Each row comes from the steps of one walk. Every step used is in the known rows, and no mark comes twice. Write the walk behind each row, first mark first.
Known rows:
j/h/q: [  8.8 -27.7  10.0 -22.1 -15.8 -16.3   7.6 -23.2   8.6   5.8  11.0 -15.3
 -30.9 -14.3 -16.6  15.4   8.9  31.1  -5.8 -13.7]
d/h/g/a: [ 12.5   0.5  -4.0  -3.7 -32.3  -2.4   9.2   0.3  38.5   4.0  13.3  -8.6
   5.5  -8.3   7.2  13.4  10.6  19.6 -17.0   6.1]
w/q/h/g/a: [ 16.0   6.5  -6.8 -19.0 -45.3  -5.3  -5.0  -8.2  57.5  10.2 -15.2 -17.6
   9.2   0.8  -5.7  12.7   6.2   4.1 -16.7  10.4]
q/h/t: [ 16.4   9.8  -5.8 -18.3 -20.6  -5.2   0.3   5.1  24.6   8.7   6.8 -20.4
  -3.4  26.1 -14.0  24.2   2.6  -3.5 -11.4  -5.2]
w/q/h: [ 22.7  16.5  -8.2 -14.4 -33.5  -8.8  -5.5  -5.2  50.7   8.4 -14.0 -26.4
   4.6   0.2  -4.2   7.3   6.2  -6.2 -11.2   4.8]
g/h/q/a: [  5.2   9.5  -7.9 -10.3 -44.0   7.1   5.7 -38.0  35.1  -2.6  13.9  -9.7
 -41.3  13.4 -11.8  27.7  10.2  17.6   0.7  15.9]
d/w/q/a/g/h/j: [ 27.8  22.9 -10.7  -3.9 -45.5  -5.3   7.7 -13.4  81.2  -1.5  -1.3 -25.4
  -5.5  -1.1   5.3  10.9   9.8   1.8  -0.4   8.2]
j/h/t: [ 14.6 -35.1   9.2 -16.0  -5.4 -20.6   1.5  -7.9  -4.1   5.7  23.2 -15.4
 -21.1   3.4 -12.9  18.6   5.2  27.6  -5.7 -20.5]
q/h/d: [ 15.0  15.8  -6.4 -26.5 -27.9  -4.1  -3.4   1.8  21.1   7.1   5.7 -19.6
  -3.7  15.4 -28.4  17.8   7.9  -3.6 -12.2  -4.0]
g/a: [ 11.3  -5.4   1.6  -9.4 -26.1  -2.0   6.4 -12.4   8.5  -2.5   8.8  -5.3
 -11.6  13.9  -7.7  39.7   7.9  21.7  -2.6  11.6]
a/g/h/j: [-13.5  11.1  -7.0 -14.6 -47.5   2.4  20.8 -22.0  39.3  -4.8  10.3  -1.2
 -35.5  29.4 -41.3  33.5   4.2  13.3  -9.3   5.8]
t/h: [  6.4  18.7  -0.1 -21.1 -19.4 -29.6   3.5  13.1   2.4   8.3  -7.3 -19.5
 -10.7   5.7 -13.6   2.6   7.9  11.8  -5.9  -2.9]
d/w: [ 36.7  15.4  -5.4  -8.1 -10.0 -14.7   8.6   0.9  31.5  -1.2   7.4 -24.2
  -4.5 -15.8   8.6  17.2  14.0   3.7  12.8  -0.6]
a/g/h/d/w/q: [  6.4  17.5 -10.1 -14.4 -48.1   2.6  19.7 -27.4  51.8  -6.3   2.0  -2.1
 -29.2  11.8 -33.7  30.9   4.8   8.0  -6.9  11.9]
g/h/d/w: [ 19.4  12.9 -11.0  -5.5 -27.5  -0.7   7.2 -30.5  25.7  -2.9  25.8  -9.1
 -31.0   2.4 -15.7  24.4  12.7   6.9  11.6   3.4]
h/d/w: [ 28.6  12.4  -2.7 -18.9 -16.9  -8.7  12.4  -8.1  18.0   3.8   6.4 -14.7
 -10.6 -24.8  -8.2  18.1  22.2  15.1   7.3 -10.5]
w/q: [ 22.5   9.6  -3.9 -11.9 -26.9 -10.9   1.4 -10.4  34.4   6.5 -14.3 -20.6
  -3.5 -18.8   4.5  10.1  15.3  11.5  -2.7   2.8]
a/g/h/q/w: [ -1.0  15.4  -7.8 -23.0 -49.0   9.3  18.9 -29.0  49.9  -5.9   4.8   0.8
 -44.9  17.1 -39.1  38.9   0.8   8.1  -7.1  15.5]
w/q/a: [ 23.7  11.1  -4.8 -15.1 -42.9  -6.5  -9.4  -4.1  48.0   2.8 -13.1 -26.5
   0.8  -3.4   7.3   6.4  13.0  13.0 -11.7  12.3]
t/h/d/w/q/a: [ 18.5  25.8  -2.9 -22.2 -33.4 -25.8   4.2   6.2  33.1  10.0 -13.8 -22.5
  -4.2  -7.1  -8.1  -5.2  12.3  11.3  -8.0  -3.9]
w/q/h/t: [ 22.7  13.2  -7.3 -12.8 -31.2  -7.2  -0.7  -6.9  51.2  11.5 -12.9 -23.2
   3.2   1.5  -0.1  11.8   6.2  -1.7 -12.3  -0.9]

Which walk is each row?
[ 13.5 -28.4   8.5 -24.0 -13.2 -19.4  -1.6 -11.5  -7.3   4.1  21.8 -14.8
 -21.4  -8.5 -26.9  12.0  10.4  27.7  -6.3 -19.1] : j/h/d
[ 35.8  19.7 -10.8  -3.3 -40.3  -5.5   7.3 -12.8  76.3  -2.4  -2.4 -23.4
  -5.6  -1.7  11.0  16.5   7.5   1.9  -0.1  11.0] : d/w/q/a/g/h/t
[ -3.3  22.8   1.2 -29.6 -45.2 -18.1  13.7  -1.3  32.6   8.2 -22.7 -15.4
 -22.4   7.0 -18.4   7.1   7.8  22.6 -18.0   5.4] : t/h/q/a/g
[ 37.0  15.6  -9.1  -8.3 -33.0  -9.9   3.9  -6.2  72.0   4.3  -6.3 -23.9
  10.8 -10.8   9.9  13.6   7.3  -3.4  -0.7   8.4] : d/w/q/h/g/a
[-10.0  17.4   1.6 -20.0 -25.9 -28.2  11.0   9.1  13.8  14.7  -5.6 -18.7
 -12.9   8.5 -18.2  -1.1  12.9  17.3  -8.0 -16.4] : t/h/j
[ -2.3   7.4  -7.0 -13.6 -40.2   3.0  20.4 -20.9  31.9  -6.0   9.3   1.6
 -34.6  29.6 -33.5  40.7   1.2  13.8  -8.6   9.7] : a/g/h/t
[ 17.6  25.4  -2.4 -20.5 -25.7 -28.3  10.0   3.1  26.4  11.7 -14.2 -19.7
  -6.4 -14.8  -8.9  -3.0  13.4  10.5  -4.1  -8.8] : t/h/d/w/q
[  3.1 -14.7   2.5 -26.5 -38.3  -4.2   4.9  -5.7  14.2   4.4   2.6   1.3
  -3.2  -1.9 -10.5  34.0  14.7  35.5  -8.1  11.3] : h/g/a
[ 41.6  17.8  -7.4  -4.4 -18.9 -14.9   7.9  -6.7  55.1   2.3  -6.2 -27.0
   1.8 -26.3  17.1   8.5  14.6   0.8  10.0   1.4] : d/w/q
[ 16.7 -24.4   8.1 -29.1 -17.4 -11.4  -1.5 -19.1  21.5   5.8  16.8 -16.4
 -36.0 -13.7 -20.6  15.9   4.7  20.2  -3.4 -12.1] : j/h/q/w
[ 22.4  14.8 -12.4  -5.1 -39.6   1.3   1.3 -31.1  43.3  -2.9  18.8 -13.4
 -25.3   5.0 -10.5  19.0  12.0   6.7   5.5   9.4] : g/h/d/w/q/a
[ -0.2   8.9   1.0 -31.7 -30.1 -29.1   3.3  15.3   8.2  12.4 -11.3 -12.3
  -4.2  -1.9 -15.6   3.0  11.3  22.4 -10.7  -0.6] : t/h/g
[  5.1  13.6  -7.5 -20.4 -57.7   5.0  -4.3  -4.5  41.4 -11.4   8.6 -14.7
 -21.2  40.6 -25.8  27.2   2.1  14.3 -18.2  24.9] : q/a/g/h
[  9.0   8.7   1.6 -25.8 -40.0   2.4  10.6 -18.9  32.4   4.3 -10.5 -15.8
 -24.7  -8.9  -2.8  22.0  18.7  31.1  -8.1   7.3] : h/q/a
[ 38.9  19.3 -10.3 -11.0 -29.5 -12.6   2.5  -2.1  69.9   5.6  -7.7 -27.8
   9.7 -16.7  10.1   6.8   9.8  -6.2   1.0   3.9] : d/w/q/h/g
[  9.7   6.8  -6.1 -31.1 -34.8  -7.0  -7.6  10.1  29.4   8.3   2.7 -17.7
   5.2  16.4 -22.4  17.3   5.4   1.5 -15.5   4.7] : q/h/g
[ 19.0  11.3  -0.3 -32.9 -26.4   4.1   9.2 -19.6  36.5   7.9  -2.4 -11.4
 -36.1 -24.4 -10.0  26.4  15.1  12.6   3.8  -0.3] : h/q/w
[ -6.6   6.1  -7.9  -3.1 -32.2  -0.7   8.0 -28.2  23.2   1.5  27.2  -9.5
 -35.2  20.9 -20.2  22.9  12.1  12.3   6.2  -3.0] : g/h/j
[ 21.5  16.7  -7.6 -18.7 -36.2  -6.4  -2.8  -9.9  49.1  10.4 -14.7 -22.9
   3.0  -6.0  -9.5   7.6  10.2  -1.9 -12.8   0.1] : w/q/h/d
[ 15.0   5.2  -5.0  -7.8 -26.4  -7.1   7.3   7.0  34.5   6.0  12.4 -13.9
   5.7 -16.8   7.1   4.2  14.1  16.3 -14.7   0.3] : d/h/g
[ 11.5  19.0  -4.9  -5.8 -41.9   3.8  18.3  -9.9  59.1   1.5   0.3 -16.7
 -12.1  -7.4   4.5   9.3  10.4  16.6 -22.0   6.2] : d/h/q/a/g
[ 25.5  21.3  -8.6 -22.0 -26.7  -6.0  -0.4   1.6  36.6   5.9   6.7 -23.5
   0.1   9.0 -20.2  15.0   7.4 -10.1  -7.1  -4.2] : q/h/d/w
